What can hang from each mark
F: W Z
R: W
Z: F T
W: A F R T V
A: W
V: U W
U: F R V
T: W Z

Every row comes from one small tree of marks. Brackets hold a mark, then the marks that hang from it, in alphabetical order. Every link used is in the known rows. Which tree was each row made from?
Known rows
{W A R}: [ -6  -7  10  -8 -10   5   8   1 -19  16 -13   9  -2 -11   9 -11 -14 -10
  -1 -14 -10  -7  10  10  -1   1  10  26  -3  -3   2  -8  -8   1   0   1
   6   0   0  -7  -3]
{A {W {F Z} V}}: [-31  -7  -9   0 -13  12  -2 -13   2   7   9 -12   3   4  -9   3 -10  12
   8  -7 -15   8  17   5   8  -5 -11  21  -6  -8  -9  19 -21  11  -3  -8
   2  -1  16  -8  -7]
{F {W A R T V} Z}: [-45  -6 -16 -12   2  13  13 -11 -13  15 -10  16   0  10   3  -7 -17  -3
   2  -6 -20  17  22   9  11   6  -2  31  -8 -10  -1  11 -22  18  -5 -10
  -4  12  24  -2   3]
{W A F {T Z}}: [-25  -5  -5  -3  -2  14   9 -14 -51  24  -8 -24   5  17  18  -8 -12  25
   5 -11  -8  -5  -1 -11 -20   7   8  18 -12  10   4   1 -35  15  -8   2
   4   8  26 -11  -3]
{A {W F R {T Z}}}: [-37  -5 -10  -5 -22  21  -1 -15 -17  11  -9 -17  -4  -1   4  -7 -16  23
  15 -18 -15   8   5  17 -10   6   1  26 -12   7  -7  -1 -32   9  -4   2
  14   6  15  -8 -15]
{R {W A V}}: [-13  -9 -10  -9  -6  -1   8   6  -8  -4   3  -1   1   5   4   3 -11 -20
  -3  -5  -6  -4  19   6   8  -1  -6  22   5  -5 -12  -1   6   3 -10 -11
   2 -15   0  -9   8]
{T {Z {F W}}}: [-17  -9 -17 -11  -1  -5   7  -5   5  13   1  13  -4  24  10   9   7   3
  10   7 -11   2  -7  13  -8   2   5   7  -4  -2  -1  -5  -5   8 -19   9
   0   8  13  -1  -5]
{T {W A R V} {Z F}}: [-27 -25 -10 -27  -1   0  17  -9   0  21  -8  19 -16  24  17  14  -2 -11
  16  -1 -33   2   4  28   1  -2   2  28  -2 -12  -5 -10 -20  10 -22   1
   2  10   5 -16  -6]
{V {W F R}}: [-17   1   6 -11  -1  15  -1   1 -16   9 -12  15  -3 -11  17  -4  -8 -14
   3   1 -17   0   9  19   5  -7  20  18   3  13  -2 -17 -24  18   1 -13
   6   1  10  -6 -10]
{V U {W A R T}}: [-11   0   6  -8   0  19  -1 -12 -46   9 -24  24   2 -12  17   2 -15 -18
   3  -7 -16   6   9  40   8   2  15  23   5  10  -6 -20 -10  13   4 -23
  19   7  21 -12  -1]
{R {W A F T}}: [-23  -2 -12  -5  -8  13   9  -1 -34   1  -5 -17   4   8  16  -7 -19  -4
   1 -17  -2  -7  12  -1 -10  15   7  20  -3   5  -9  -7 -15  14 -11 -11
   2  -7   8  -9   1]
{V {W A F}}: [ -7  -3   5  -5   2  13   2  -1 -29  14  -3   7   7  -6  14  -4 -10 -14
  -7  -1 -13 -10  14  10  -1  -1  17  19   4   7  -2  -8 -10  18  -2 -13
   0  -4  12 -10  -3]
{F {W A R V} {Z T}}: [-42  -6 -17  -9   6   9  14  -2  -5  19  -6  33  -3  15  -1  -3 -17  -8
  -6 -10 -27  16  18  19   8   8   4  33  -4  -6  -5  13 -13  10  -7 -10
  -3   8  21  -2   7]
{V {U F}}: [ -1   5  -6  -2   6  -1   0 -13  -3   3   0  12   0   6   7  13  -5   3
   9   2  -3  10  -2  16  -3   3   4  -9  -4  -8  -6 -10  -2   8   1 -20
  18   3  20   0  -9]
{U F R V}: [-14  11 -43 -11  18 -11   0   8  13  11   8  28   1 -10  18  -1 -22  23
  19  -7  -9   2  -1  16   3   2   5  -8 -17 -15  -3 -17  -2   7   8 -34
  44 -17  10   1 -17]
{A {W R T {V {U F}}}}: [-33  -7 -10  -3 -18  14  -5 -17  -3  -1  -7   2  -4  -8  -1   3 -18  15
  10 -20 -19  13   8  27   8   1 -10  25  -6  -2 -12   5 -25   4   7 -16
  28   5  20 -12  -9]
{U {V {W F}}}: [-15   4 -12 -13  10   6  -2   2  -6   8  -2  26   7 -10  12   3  -6  -7
   5   1  -6  -1  10  17  10  -6   2   7  -5   8  -3 -10  -5   7   8 -27
  14 -10  15   0  -6]
{V {U F} {W A}}: [  1   0  -2  -3   8   5   1 -10 -25  14  -3  24   7  -4  15  11 -13 -19
  -2   3 -13   3  10  32   1   2  14   9   5  -3 -10 -19   3  18  -1 -31
  20  -4  23 -10  -7]
{Z {F {W A R T V}}}: [-30 -12  -9  -9  -8   3   6  -8   1   1  -8  32  -1   6  16   0 -11  -2
   0 -23 -22 -11   1  12   5   8  12  30  -2  -5  -2   6 -25  13  -3 -11
   6  16  18  -8   1]
{V U W}: [  1   3   2  -5   7  10  -6  -8 -20   1 -10  25   1  -6   7  13  -1 -21
   4   9  -8   9   7  36  12  -4   9   3   9   6  -8 -16   9  11   0 -21
   9   1  15  -5  -1]
{A W}: [-10  -6  -7   4 -18   9  -5  -7   6  -1   5  -9   2  -8 -11  -1  -8   6
   1 -13  -5   1  10  15  -1   6  -8  15  -2  -6 -10   7   5  -2  -3   0
   6  -5  -2  -5  -6]
{R {W A F T V}}: [-30  -5 -13  -8  -6  10   8  -2 -28  -2  -2 -12   2  10  13  -2 -17  -2
   1 -15  -8  -5  15  -3   1   5   0  25  -2   4  -9   2 -22  13  -7 -15
   4  -7  14 -12   5]
{R {W A F}}: [-15  -3  -9  -9  -7   8   9   3 -21   3   0 -10   2   7  12  -4 -15 -13
   1 -10  -2  -9  17   2  -7   9   8  18  -1  -2 -10  -9  -2  12 -15 -10
  -4 -12   2  -6  -1]
{R W}: [ -9   0 -13  -6  -5   1   5   8  -1  -9   0  -4  -2   4   5   2  -6 -18
   2  -1   2   1  10   8   0   7  -1   7   3   0 -11 -11   9   4 -13  -6
   0 -12  -7  -2   2]
{Z F {T {W V}}}: [-21 -10 -13  -1   4   0   7   1   9  -1  -2  38  -7  23  11  13  -7  -4
  -6 -24 -31  -6 -17  21  -2  15  12  17   6   3 -10   6 -24   3  -6 -15
   8  14   5 -13   6]
{A {W V}}: [-18  -9  -7   1 -15   6  -6  -7  12  -3   7  -4   1  -6 -13   4  -7   8
   1 -11 -11   4  13  14  11  -4 -16  20  -1  -6 -11  16  -1  -2   1  -5
   8  -5   5  -9  -2]
{W {V U}}: [ -9  -4   0  -7   5  -1  -3 -10   1  -5  -1  15  -4   5  -2  16   3   0
   7   4  -9   9   5  12  19 -14 -11   4   2  -3  -4   9  -5   0   6 -13
   8   3  17  -5   5]
{U F {V {W R}}}: [-17   5 -20 -13  11  -2   3   3  10  14   4  35   5 -12  20   4 -16  -7
   5   2 -13   5   6  21   5  -4   7   7  -9  -1  -6 -21 -14  11  10 -38
  36 -13  19  -2 -18]
{U R}: [ -3   6 -19  -4   7  -2  -4   8  -4   1  -4   8  -6  -8   5  -6 -10  15
  13  -5  -6  -2  -2  12   4   2   8  -3  -3  -7   2  -8   7   3  -1  -2
  14  -4  -8  -2  -2]
{W V}: [-11  -6  -1  -4   3  -3  -1  -2   9  -4   4   7  -2   3  -3   8   3   2
   0   3  -9   4   4  -2  17 -14 -10   8   2  -1  -1  13 -10  -1   5  -6
   4  -1   8  -5   5]

Write each row's tree
[-17  -5   6  -4 -10  12   7  -5 -37  12 -20  -2   0 -10  14 -15 -20   4
  -2 -23 -10  -4   3   6  -6   9   9  29  -6   6   3  -6 -26   4   5  -2
  14   8   9 -10   0]
{W A R T}
[-16   4 -23  -6  12  -1   5  -1  -7  17   6  23  13  -8  21   2 -21   0
  -3  -4  -9   0   6  13  -1   4   5   9 -10  -1  -5 -14 -14  12  10 -41
  36 -14  24  -6 -12]
{U F {V {W A T}}}
[-22 -10 -11  -8  -3  -3   3  -5  19  -4   2  34  -1  11   9   7  -1  -4
   1 -12 -16  -9  -1   9   8   4   7  16   1  -8  -3   9 -12  11  -5 -10
  -1  11  14  -3   1]
{Z {F {W V}}}
[-29  -4 -15  -7  -1   6  12   3 -20   7   3  -2   2  17   7   2 -16 -12
   0  -6 -13   1  19   1   3   3   0  25  -1  -1 -12   3 -15  14 -14 -15
  -2 -10  11 -10   6]
{R {W A {F {Z T}} V}}
[-15  -1   2  -1   1  18   1  -5 -41  12  -9   0   9  -5  18  -7 -14  -5
  -8  -7 -12  -7   8   6  -3   4  17  21   2  14  -1  -7 -22  20   1 -16
   5   1  18 -13  -1]
{V {W A F T}}
[-29   4   2 -10  -3  14   8  -5 -15  17 -11   1  -5   5  11  -6 -11   1
  16   1 -15  10   9   0   0  -5  13  13 -11   1   4  -5 -41  20  -4  -3
  -3  10  14   1 -12]
{W {F Z} R}
[-23  11 -33 -14  16   8  -6   7 -18   7  -8  29   2 -18  19  -5 -19  14
  18  -8 -12  -1   5  27  13  -1   9   5 -10   5  -1 -17  -8  11  10 -31
  31 -11  11  -4  -7]
{U R {V {W F T}}}
[-22   6 -29  -7   3   7   4   6 -30   5  -5  -6  -2   1  15 -10 -23  10
  15 -12  -8  -1   9   9  -1  12  11  11  -7  -6  -4 -11  -7  17 -11 -10
  12  -8   0  -6  -1]
{U {R {W A {F Z} T}}}
[-38  -7  -6  -6 -18  16  -1 -11   1   9   0  -4  -3  -3  -5  -1 -15   9
  13 -11 -21  10  19  13  11  -8  -6  29  -8  -6  -8  12 -31  12  -2  -7
   7   2  14  -8 -11]
{A {W {F Z} R V}}
[-41  -9   6 -12  -8  18   7 -13 -38  14 -17  -2  -3   0  19 -10 -21  18
   5 -25 -24  -5   9  -5   5  -6   7  38 -10   8   4   8 -58  14  10 -12
  14  11  29 -17  -2]
{W A F R T V}
[-24  -9 -18  -9  -5   3  10   0 -23   2  -1 -11   0  14   9   3 -11  -7
   1  -3  -7   3  11   5   2   3  -8  24   0   3 -10  -2  -6   5 -14  -6
   8 -11   9 -12   8]
{R {W A {T Z} V}}
[-31   7  -7   4   4  17   5 -14 -33   9  -5 -21   5  16  10  -6 -11  20
   9  -3  -6   9   0 -17  -7   6   5   3 -11   8   4   8 -46  22  -1  -7
  -2  14  24  -2  -4]
{W {F Z} T}
[-16 -17  -7 -25   1   7  17  -7 -10  24 -13   3 -16  17  12   5  -4  -9
  15   2 -21   9   8  29 -11   5   3  18  -5  -9  -3 -21  -3   6 -23   8
  -3   4  -3  -9  -9]
{T {W A R} Z}
[-26   3 -15  -6  -6  12   5  -1 -20  -8  -5 -16  -1  10  14  -4 -13   0
   6 -11  -1   0   6   0  -7  12   5  10  -3   8  -9  -8 -19  14  -9 -11
   2  -4   7  -4  -1]
{R {W F T}}
[ -6   3  -8   1  12   7   4  -9 -31  21  -2  26   9   4  12  12 -16 -20
  -4   6 -17  11  10  32   0   5  15  10   4  -2 -11 -15  -3  20  -5 -33
  19  -2  27 -10  -4]
{V {U {F {Z T}}} {W A}}
[-22  -4 -19   0  -9   5  -5 -12   6   3   8   3   0  -2 -10   9 -14  11
  12  -6 -16  14  14  23  12  -3 -12  14  -4 -15 -13  10  -3   6  -2 -15
  19  -5  13  -8  -7]
{A {W {V {U {F Z} R}}}}
[-22  -5 -10  -4  10   9   6   0  -1   2  -5  18 -10  19   4   7  -9   7
  -4 -18 -25   4  -6  15  -5  11   6  10   2   9  -9   5 -19   1  -1 -13
   3   7   8  -9   4]
{Z {T {W F V}}}
[-33   3 -22  -3   8  11   8 -11  -6   6  -3   5   3  16  -1  -5  -9   3
   3   2  -7  20  12   3   0  15  -2   7  -7  -6  -1   8  -9  18  -8  -6
 -11  12  19   7   2]
{F {W T} Z}
[-31 -10 -13  -3  -2   1   7   3   3   6  -7  53  -4  14  13   3 -15  -3
 -11 -33 -32 -11 -10  23  -1  16  20  34   3   5  -8   8 -22   3  -3 -13
  12  14  17 -10   6]
{Z {F {W A R V}} T}
[-14  -3 -13  -3  -8   7   8   2 -27  -4  -4 -13   4   4  10  -5 -16 -11
  -4 -13   1  -4  11   4  -6  15   1  19   1   2 -10  -8   0   6 -11  -9
   4 -10   0  -8   6]
{R {W A T}}
[-31  -2   2 -11  -3  12  -1 -15 -17  -4 -21  15 -10  -2   9   6  -8   9
  13 -11 -18  15   0  19  18 -10  -4  19  -3   9  -1   1 -37   3  13 -14
  23  15  25  -9   2]
{W R T {V U}}
[-39  -6 -13 -16  -1  12   3  -9   7  -5 -14  22  -9   1   6  -5 -10   7
   4 -16 -17   9   8  15  10   5   0  22  -4   1  -2   5 -18   7   5  -9
   5  12  20  -1   1]
{F {W R T V}}
[-18   1 -28  -8   3   1   1   9 -18  -3  -4   3  -4  -4  11  -6 -20   8
  10 -13 -10  -3   7  13   8   5   3  14  -2  -6  -6  -7   2   7  -6 -10
  19 -12  -3 -10   5]
{U {R {W A T V}}}
[-22   0 -14  -4  -2   8  12   5 -27   9   1  -7   4  15  10  -2 -18 -14
  -1  -8  -7  -1  16   2  -8  13   8  19  -2   0 -11  -5  -8  15 -18 -11
  -5 -10   5  -6   2]
{R {W A {F {Z T}}}}
[-25  -4   1 -11  -2  19   5  -5 -44  22 -17   4   2  -2  23  -7 -14  -5
   2  -4 -20   0   7  17  -4  -1  20  29  -1  17   0 -17 -33  20  -3  -8
  11   4  20 -13  -7]
{V {W A F R {T Z}}}
[-21 -11 -13 -22   8   9  12 -12  -4  16  -4  -8 -15  30  12  10   3   6
  20   8 -17  11   2  16 -14   4   1   1  -7  -4  -4 -13 -12  14 -23   5
 -10   6   6  -5 -11]
{T {W F} Z}
[-18 -18   2 -21   0   8  12  -6   2   7 -11  14 -14   3   7   3 -11 -14
   5 -12 -24   1  16  22   8   0  -1  24   0 -14  -5  -5  -9   5  -5 -10
  -2   4  -3 -13  -1]
{T {W A R V}}
[-14  -9 -11 -18  12   6   4 -10   9  -5  -6  17 -16   9   3  14  -4  -3
  15  -4 -19  10   9  28  13   0  -5   3   2 -15  -8  -4   2   6  -5 -16
   1   5   1  -8   0]
{T {W {V {U R}}}}
[-14   2   3  -4   4  22  -1 -17 -53  11 -16  12   7  -2  18   4 -13  -7
   3  -7 -13   1   9  26   1   4  16  16   3  11  -6 -12 -16  21   2 -26
  11   7  31 -13  -2]
{V U {W A F T}}
[-18  -7   0  -8  -4  11   5  -1 -35  18 -16  14   3  -4  21  -4 -12 -14
  -2  -3 -20  -2   3  23   0   1  18  30   4  13  -1 -17 -23  15  -5  -7
  15   3  13 -14  -3]
{V {W A R {T {Z F}}}}
[-17  10 -33 -13  16   4  -7  10 -14   5  -8  32   2 -20  16  -4 -16   9
  14  -6 -10   1   4  30  17  -1   6   4  -6   3  -2 -18   3   5  11 -28
  33 -12   6  -4  -3]
{U R {V {W T}}}
[-32   0 -15 -10  -2  12   3  -8 -20 -11  -6  -5  -3  13  12   8 -11   0
  11  -8  -7   6  10   8   6   2  -2  13  -1   7 -12  -2 -22  14  -5 -20
   8  -2  20  -7   3]
{R {W F T {V U}}}
[-16 -21 -12 -22   8   1  15 -10  -3  18  -1   0 -12  26   5  14   2  -4
  10   8 -21   9  10  19  -2  -2  -9  15  -2 -11  -5  -4   0   4 -20   2
  -5   0   3 -12  -1]
{T {W A V} Z}
[-14   4 -15  -9  10   6  -2   1 -10   4  -4  24   8 -12  10   2  -7  -7
   2   0  -4   2   6  19  12  -2  -3   7  -3  10  -3 -10  -3   2  11 -26
  20  -9  13  -2  -1]
{U {V {W T}}}
[-12   2 -12  -5   6   4   3 -18  -9   5  -3  17   1   8  10   8 -12   6
   6  -8  -6   8   3  20  -7  12   5  -1  -6  -9  -8  -7  -1  12  -1 -23
  16   7  27   0  -7]
{V {U {F {W A T}}}}
